Every row comes from one small tree of marks. The marks that hang from a mark follow it in brackets, in alphabetical order. Every link used is in the known rows. Which tree was each row made from?
Known rows
R[H[P[K[A]]]]: [ 22.8 -15.6 -14.6  -5.4 -18.5  11.3 -12.6   2.4  -2.4 -12.5  -7.0  -8.7
   0.2  -9.6  19.3   3.8   2.0   4.5  13.7 -11.2 -22.1  -5.3  23.4   0.6
  -5.4]
U[R]: [-12.5  -4.5  14.8  39.2 -12.9   8.3  -6.1  -1.7   4.9   4.8   8.1   8.2
  -2.2  -4.8  -5.3  21.7  22.7  -2.7   4.8  35.0   0.2  20.7 -14.8 -21.0
   0.1]
W[P[A[K]]]: [ -4.0  -5.4  -0.5  12.6 -21.3  17.8   1.8  12.1 -32.2 -18.5   0.3   3.3
 -13.1  22.2  26.9  19.8  26.5   1.1  17.3  21.8 -18.1  19.4  -9.6 -16.7
   1.4]
U[H[K[A[P]]] R]: [ -5.3  -2.5  14.4 -13.3 -17.1  -9.8 -19.2 -22.5  19.1  -3.2   3.4  10.5
  17.8 -24.4  -0.2 -16.6  15.3   8.0 -16.4  25.1  -6.0  20.7  25.1  19.7
  13.1]
W[P[K[A] T[H[R]]]]: [ 19.5   2.5   4.7   2.5 -29.4  -7.0  -2.2   8.1 -32.7  23.8  -9.2  -4.2
  -2.5  -9.7 -35.3 -14.0  -9.9   2.5 -22.0 -10.9  -4.8 -19.8   4.9  -0.2
  18.7]
U[H[A[P[T]] K] R]: [ -8.0   2.5  14.6   1.1  -0.5 -26.4   5.6 -22.1  46.5   6.6  20.4   0.4
  13.6 -20.3  -2.3 -18.1  13.0  -0.2  -0.6  17.2   2.2  14.3   7.7  25.1
  11.2]
R[H[K[A[P[W]] T]]]: [ 24.7 -13.1   6.7 -20.5  14.3  -1.3   6.2 -11.1 -12.5 -23.7 -36.1  -7.9
   5.9  15.1  14.7  -3.0   1.5  -0.5  -0.3 -13.3   0.2 -16.1  34.1  30.3
  -5.0]
A[P[K T W]]: [ 26.3 -11.9  13.5  19.8  -4.1 -12.0  32.3   7.3 -28.4   6.5  -1.5   7.0
 -27.9 -10.3  -0.8  19.6  17.5   0.1  23.6  -4.4   9.4 -16.7   2.0  -2.9
   2.2]
H[A[K] P R]: [-29.9  10.6 -32.8   3.6  18.2  14.0  -2.6   2.9  35.4  -8.4  19.1  -9.2
  15.7  15.8  23.8 -10.6  -3.7   6.3  18.1   8.8   7.2  30.4 -19.1 -10.6
 -10.9]
K[A H[R]]: [-21.4  -5.8   5.2  -9.0 -12.5   6.5 -20.3   8.0  -8.6  11.2   1.7  19.5
   3.8 -10.6  -7.0  -5.7  -9.6  10.5 -23.8  -1.8   6.4  -2.2 -16.2 -19.6
  -5.0]
T[H]: [ -8.4   4.6  17.9  32.1 -19.9  18.6   4.1 -12.2 -26.4 -13.8  14.8   7.4
  -9.7  17.5  -4.4  27.4  -0.6  -4.0  -0.4  17.7  -6.4   3.7   0.1 -17.0
 -14.1]
H[A[K]]: [-35.8   6.3  -8.4  15.3  10.2  14.2   6.4   1.3  -4.5 -17.5  10.9   3.7
   2.1  16.6  30.5  14.1   9.4   4.8  28.4  21.3  -6.4  21.4 -18.1 -20.8
 -10.9]
K[H[R] T]: [ -5.8  -5.9  21.0  -6.8  15.0  13.9 -16.6   5.6  -6.5  17.3  -3.2  15.6
  -3.3   9.7 -11.9   8.4  -8.8  -2.5 -20.4  -2.2   6.5 -10.2 -21.9  -9.7
  -0.6]
T[H[P]]: [  3.9   2.1  -1.9  17.3 -14.2  28.6  -0.8  -9.9 -10.7 -18.5  19.7  -1.3
  -5.8  20.1   1.4  22.3   1.7  -2.9  -0.4   8.5  -6.5  11.4   5.2  -3.8
 -17.7]
A[H]: [ -6.8  -5.4   4.7   4.9 -20.9  18.1   1.1  -1.3  -7.3  -4.9   0.8  21.4
 -11.7  27.7  29.0  21.3   1.7  -2.5   8.4  20.9  -2.7  13.8 -21.2 -29.1
 -13.5]
H[A[P[W]] K]: [-28.8   7.4 -13.2  12.8   9.9 -13.7  19.7  -8.1  11.7 -23.0   7.4  -4.9
   7.7   1.5  14.4   4.5  10.4  -3.5  22.7  10.3  15.2  10.3  20.9  16.1
 -18.8]
U[R[H[K]]]: [ -3.2  -4.7   5.4  35.8  -6.4  -1.5  -4.1 -17.2  25.9  -0.4   8.7  -8.6
  12.2  -0.9  -0.3  11.0   1.3  -6.7  13.2  27.0 -17.1  18.4  25.5   8.2
  -2.7]
H[A K]: [-48.7  10.4 -13.7  24.0   6.7  -3.2   3.7   4.1  14.4  -8.7  15.3   0.0
  12.4   0.3   3.9  15.3   8.0  -4.5  28.1  20.8  -9.7  14.2   6.0  -1.5
 -18.5]
U[H[A K P[T W]] R]: [ 12.3   6.9  -6.2  -2.0  14.7 -38.0  11.1  -6.9  55.5  14.2  12.6 -18.2
  12.0 -42.1 -23.2 -21.4   4.1  -2.7  -8.6  -7.2  16.7   1.0  20.4  38.3
  10.2]
P[A[H[K]] W]: [ -6.8   0.2 -18.9   0.7 -14.1 -23.0  15.8  12.7  -5.1 -15.3  -1.2  -1.6
  -7.7  -9.5   0.7  -1.3  -3.3  -3.2   9.7 -12.9  -1.6  -3.9   0.6  -9.5
  -8.2]
H[A[K] R]: [-44.0  14.2 -14.8  18.3  11.3   4.9   2.8   0.4  19.4  -3.4  14.8  -1.0
  11.7  12.0  19.0  -5.6  -4.9   4.9  18.7  19.5   6.8  22.7 -24.1 -22.7
  -6.8]
A[H[R] K]: [-13.8   5.3  -9.7  -3.9  -1.7  17.2   1.0  -2.9   4.9   4.0   3.6  15.3
   0.1  33.4  30.0  -3.7 -18.3   5.6   7.2  17.5   1.6  25.2 -29.7 -32.2
  -1.1]
T[H[K R]]: [-27.2  19.1  -3.5  31.8  -5.4   0.2   0.6 -10.4   4.0   5.5  22.5  -2.8
  12.1   5.3 -29.0   3.6 -21.7  -4.9  -1.2  14.1  -5.5   8.2  15.7  -1.3
 -10.0]
A[H K P]: [  0.3  -8.5  -1.8 -18.6  -5.4  31.7   7.7 -15.4 -17.0 -23.5   1.8  22.6
 -10.7  52.5  60.8   9.6   2.5   8.4  17.0  22.4  -6.2  33.7 -19.7 -21.7
  -7.7]
U[H[A[K] P[T]]]: [  7.0   1.8  -2.5 -16.8  12.1   4.6  10.7  -4.5  24.7  -1.5  16.9   2.4
  -3.6   5.5  28.0  -2.4   5.5   7.4  11.3   0.9  -4.0  10.5 -11.8   6.0
   2.4]

Write each row's tree
[ 20.4  -5.1   1.1 -16.6 -21.8  -8.5 -30.3  -4.3  16.2  10.3   0.9  -1.5
   7.0 -52.5 -12.0 -16.4  12.6   7.8 -18.2   1.3 -10.4   5.3  18.9   7.3
  21.9]	U[H[P[K[A]]] R]
[ 14.5  -7.5   2.7   9.5  -9.2 -42.1  16.3  27.4 -15.6  25.1   8.9  -3.0
 -24.2 -54.0 -40.5 -15.2 -12.0   2.8  -7.2 -45.8   9.4 -40.5 -15.3 -13.3
  11.4]	P[A K[H[R]] T W]
[  5.9  12.4  -7.7 -25.8  31.3 -15.8  -1.0  -5.7  31.9  -6.3  -5.8 -14.3
  11.9 -15.2  -2.9  -6.2  -0.2  -8.8  -7.3 -13.9  10.7 -10.9  30.9  42.0
  -3.0]	U[H[A K[T] P[W]]]
[ 34.0  -7.6 -14.5 -40.9  31.7  23.7   7.7   5.0 -14.2 -13.8 -25.4  -0.4
 -11.4  36.6  31.4   4.4  -5.1   2.8   0.9 -15.3   6.6   4.2 -14.9   0.0
  -0.5]	A[H[P[W]] K[T]]
[ -9.2  -4.0  -1.9   3.9   1.3  19.9  10.0 -28.7  11.3 -40.8   7.8  -4.9
   4.7  42.5  67.4   1.1   0.3   3.7  29.4  18.2  -7.1  25.0   5.2  -1.9
 -16.7]	R[H[A[K P]]]
[ 23.8 -15.5   8.1 -45.8  -0.7   8.4   2.3  -1.6 -27.7 -20.4 -43.3  12.4
  -8.0  25.5  27.1  -9.0   6.7   4.2 -19.0 -14.8  17.9 -10.2 -15.5  -3.0
  -1.2]	K[A[H P[W]] T]
[-16.5  -0.6  -9.3 -13.1 -24.6   4.6 -11.7   6.0   5.8   6.9 -10.8  17.7
   6.9  10.6  13.0 -15.7 -11.2   7.5 -14.1   5.6   9.1   8.2 -29.5 -32.3
  -3.9]	K[A[H[R]]]
[ -4.3   7.8  -4.0 -21.3  26.3 -10.7 -23.7 -12.6  56.2   2.4   4.7 -16.0
  26.7 -21.9 -12.4 -17.0   7.9  -6.8 -14.4   3.8  -4.6  12.5  16.7  36.9
  10.7]	U[H[A K[T] P] R]
[ 22.6 -12.3  22.2 -20.6   2.8  18.7 -22.2   9.1 -46.8  13.9 -18.2  11.8
 -15.9   5.6  -3.0  24.5   7.3  -7.5 -12.2  -1.2 -17.4 -16.5  12.3  10.9
  12.5]	W[P[K[H T]]]
[ 34.1   0.6 -20.2 -27.5  15.8  -6.2  -2.6  11.9  10.1  14.6 -19.8  -8.6
  -4.4  -4.0  -6.8 -15.0 -18.5  -6.7  -9.2 -29.4  17.2 -16.0  -4.7   2.1
   6.8]	A[H[P[K[T] W] R]]
[  6.0   3.7  -8.8   1.2 -10.2 -26.6   4.2  12.1  45.3  18.8  27.8  -4.0
   1.5 -27.2 -22.8 -16.7   1.9  -1.0   0.2 -14.9  -6.0  -3.1  -1.5  12.0
   6.4]	U[H[K P[A T] R]]
[  9.6  -5.0 -19.5  -3.2  21.0 -10.5   6.8  25.6  -3.2 -15.5  -9.1 -17.4
  -4.1 -11.8 -18.8   7.9  18.7  -6.3  11.1 -26.8  -4.3 -12.9   8.0  17.3
  -6.0]	H[K[T] P[A W]]
[  7.5  -6.3 -16.7 -20.9  11.7   5.9 -23.4  23.6  -1.4  15.1 -18.5  -5.6
   7.9 -17.2 -20.1 -11.4   4.0   4.2  -4.9 -21.0  -4.5 -12.3  -7.8  -2.2
   9.9]	H[P[K[A T]] R]
[ -3.1   0.3   0.6  -6.2  -6.6 -14.4  -4.6  12.1   1.1  32.9   6.9  -0.1
  -1.9 -15.0 -14.2 -12.1 -10.0  -2.1 -10.4 -11.7   3.9 -14.2  -5.6   5.9
  10.4]	W[P[K[H[A R]] T]]
[ -0.1   6.9  18.0  35.1 -13.3   1.1  15.9  -2.6  -4.9  17.0  17.0   4.7
  -8.3  11.4 -26.7   6.4 -13.2  -2.9  -8.1   3.0   7.1  -7.7 -21.3 -18.2
  -2.7]	P[T[H[R]]]
[ -0.3  18.2  -5.1  26.1  -1.2 -38.8  26.1   1.6   0.6  14.9   9.7 -21.3
  -3.5 -33.4 -40.9 -20.8 -27.1  -4.4  -4.6 -29.7  20.2 -31.8  -0.6  -2.8
   4.2]	P[K T[H[A R]] W]
[ 24.8   8.3  12.2   3.1   7.9  -8.7   8.1 -14.0 -22.9  -1.2 -10.1 -12.5
  -7.2  -4.3 -25.4 -10.7 -17.0  -7.6 -16.4 -20.3  17.8 -23.5  15.9  10.6
   7.6]	A[P[K[T[H[R]]] W]]
[ -6.8   7.2 -15.5  13.5  -0.2  18.6  -0.6  -7.9  -3.2 -15.0  22.3  -6.4
   6.0  12.9 -12.4  19.3  -5.2  -2.4   7.3   7.7 -17.7  14.4  28.1  14.6
 -17.0]	T[H[K P]]
[ 19.9 -17.3  14.8 -41.8  -3.6  15.1 -30.9  15.7 -56.5  10.3 -33.5  10.7
  -7.6  -7.2  -8.3   7.6   7.9   2.6 -24.5 -13.7 -18.3 -24.6  11.1  10.4
  16.7]	W[P[K[A H T]]]
[  3.7 -10.1 -20.7  -6.1  -5.1  14.4  -9.7  -1.3  13.5 -17.4  -3.5  -8.2
  14.7  10.0  17.9   5.0   0.9   3.6  13.7  -0.3 -22.3   8.9  31.8  17.2
 -16.1]	R[H[K[A] P]]
[ 21.0 -13.5   1.7  24.3 -12.8  18.2 -10.0 -16.8  35.9  -9.2   9.3 -11.4
   4.3  10.7  19.1  10.5   9.7  -5.1   4.0  19.2  -5.3  22.9  10.2   2.4
  -6.9]	U[R[H[P]]]
[ -3.5  11.0  14.1 -18.8   5.4 -16.3 -13.9 -17.7  28.6   5.8   0.8  -0.6
   8.4 -15.9   7.6 -24.7  -4.0  -6.9  -9.5  -1.6  10.1  -8.9   5.1  11.4
  12.0]	U[H[A[P[K[T]]] R]]
[ 18.5   8.6  11.9  -6.3  24.4  11.6  13.6 -21.3 -24.4 -15.3 -11.5  -7.3
  -3.5  31.6  -0.5 -11.5 -18.3   1.4 -14.7  -7.5  20.7  -2.4  -1.3   6.6
   4.1]	A[K[T[H[R]]] P[W]]
[ 20.0   0.8  23.7  31.3  -8.5  -4.2  32.8  -2.7 -33.6   1.3   2.5   0.4
 -23.6   3.2 -22.3  21.8  -2.9  -3.1  -4.8  -6.3  12.4 -21.5  -4.6  -7.5
  -6.3]	P[T[H] W]
[ 17.9  -9.6   3.3  30.3 -15.9 -33.8  30.0  31.8 -30.9   7.2   0.1  -5.6
 -32.3 -42.7 -25.0  12.6  17.9  -1.5  22.2 -27.1  -2.1 -33.2 -12.4 -19.2
   7.1]	P[A K T W]
[ -6.5  18.5  -5.4  17.5  16.6 -18.3  32.0  -5.5  -0.2   1.5   8.9 -17.3
  -0.3   2.1 -16.2 -21.0 -27.6   4.6  -4.6 -17.4  22.9 -10.1 -18.2  -6.2
   0.6]	P[T[H[A[K] R]] W]
[  6.4 -14.0  13.8   8.9   7.1  23.1  25.2  -0.1 -24.4  -5.9   7.1  19.8
 -20.5  36.7  32.9  24.6  22.0   9.6  30.7  18.9  -7.4  17.3 -25.7 -15.4
  -1.8]	A[K P[T]]
[ 12.9  -8.7   8.1 -39.1  -1.1   5.6 -35.1  16.3 -34.2  24.5 -29.3   6.5
   2.7 -11.4 -20.3 -11.4  -6.1   2.7 -34.0 -15.8  -5.6 -22.1   4.9   8.4
  20.1]	W[P[K[A H[R] T]]]
[ 16.3 -10.7   9.6 -17.2  -7.3  13.8 -20.8  19.7 -48.5   7.1 -38.5   4.9
  -5.4  -0.2  -4.1  15.6  23.1  -1.7  -4.8   2.5 -17.2 -15.0   8.0   3.1
  15.6]	W[P[K[A T]]]
[-42.5  15.0 -12.0   8.7  30.1  -9.7  -5.8   9.6  29.4   8.9  -1.6  -7.4
  23.1   3.1 -17.4  -5.1  -4.5  -7.8   9.0   4.3   2.2   1.5  -8.5   5.4
  -4.8]	H[A K[T] R]
[-41.2  25.2  -2.9  10.8  -2.0 -22.4  -7.4 -13.4  52.0  12.1  23.5   0.9
  22.5 -19.1  -4.6 -14.1 -13.7  -6.0  -0.7  18.4   6.5  10.7  15.5   9.6
  -3.7]	U[H[A K R]]
[ -9.0  -9.7  14.7 -28.5   9.5   9.6 -26.0  12.5 -16.2  14.4 -19.1  15.3
   5.0  -3.1 -16.4  -8.1  -8.1   7.0 -31.7 -15.0   4.9 -16.9 -23.5 -10.4
   3.5]	K[A H[R] T]
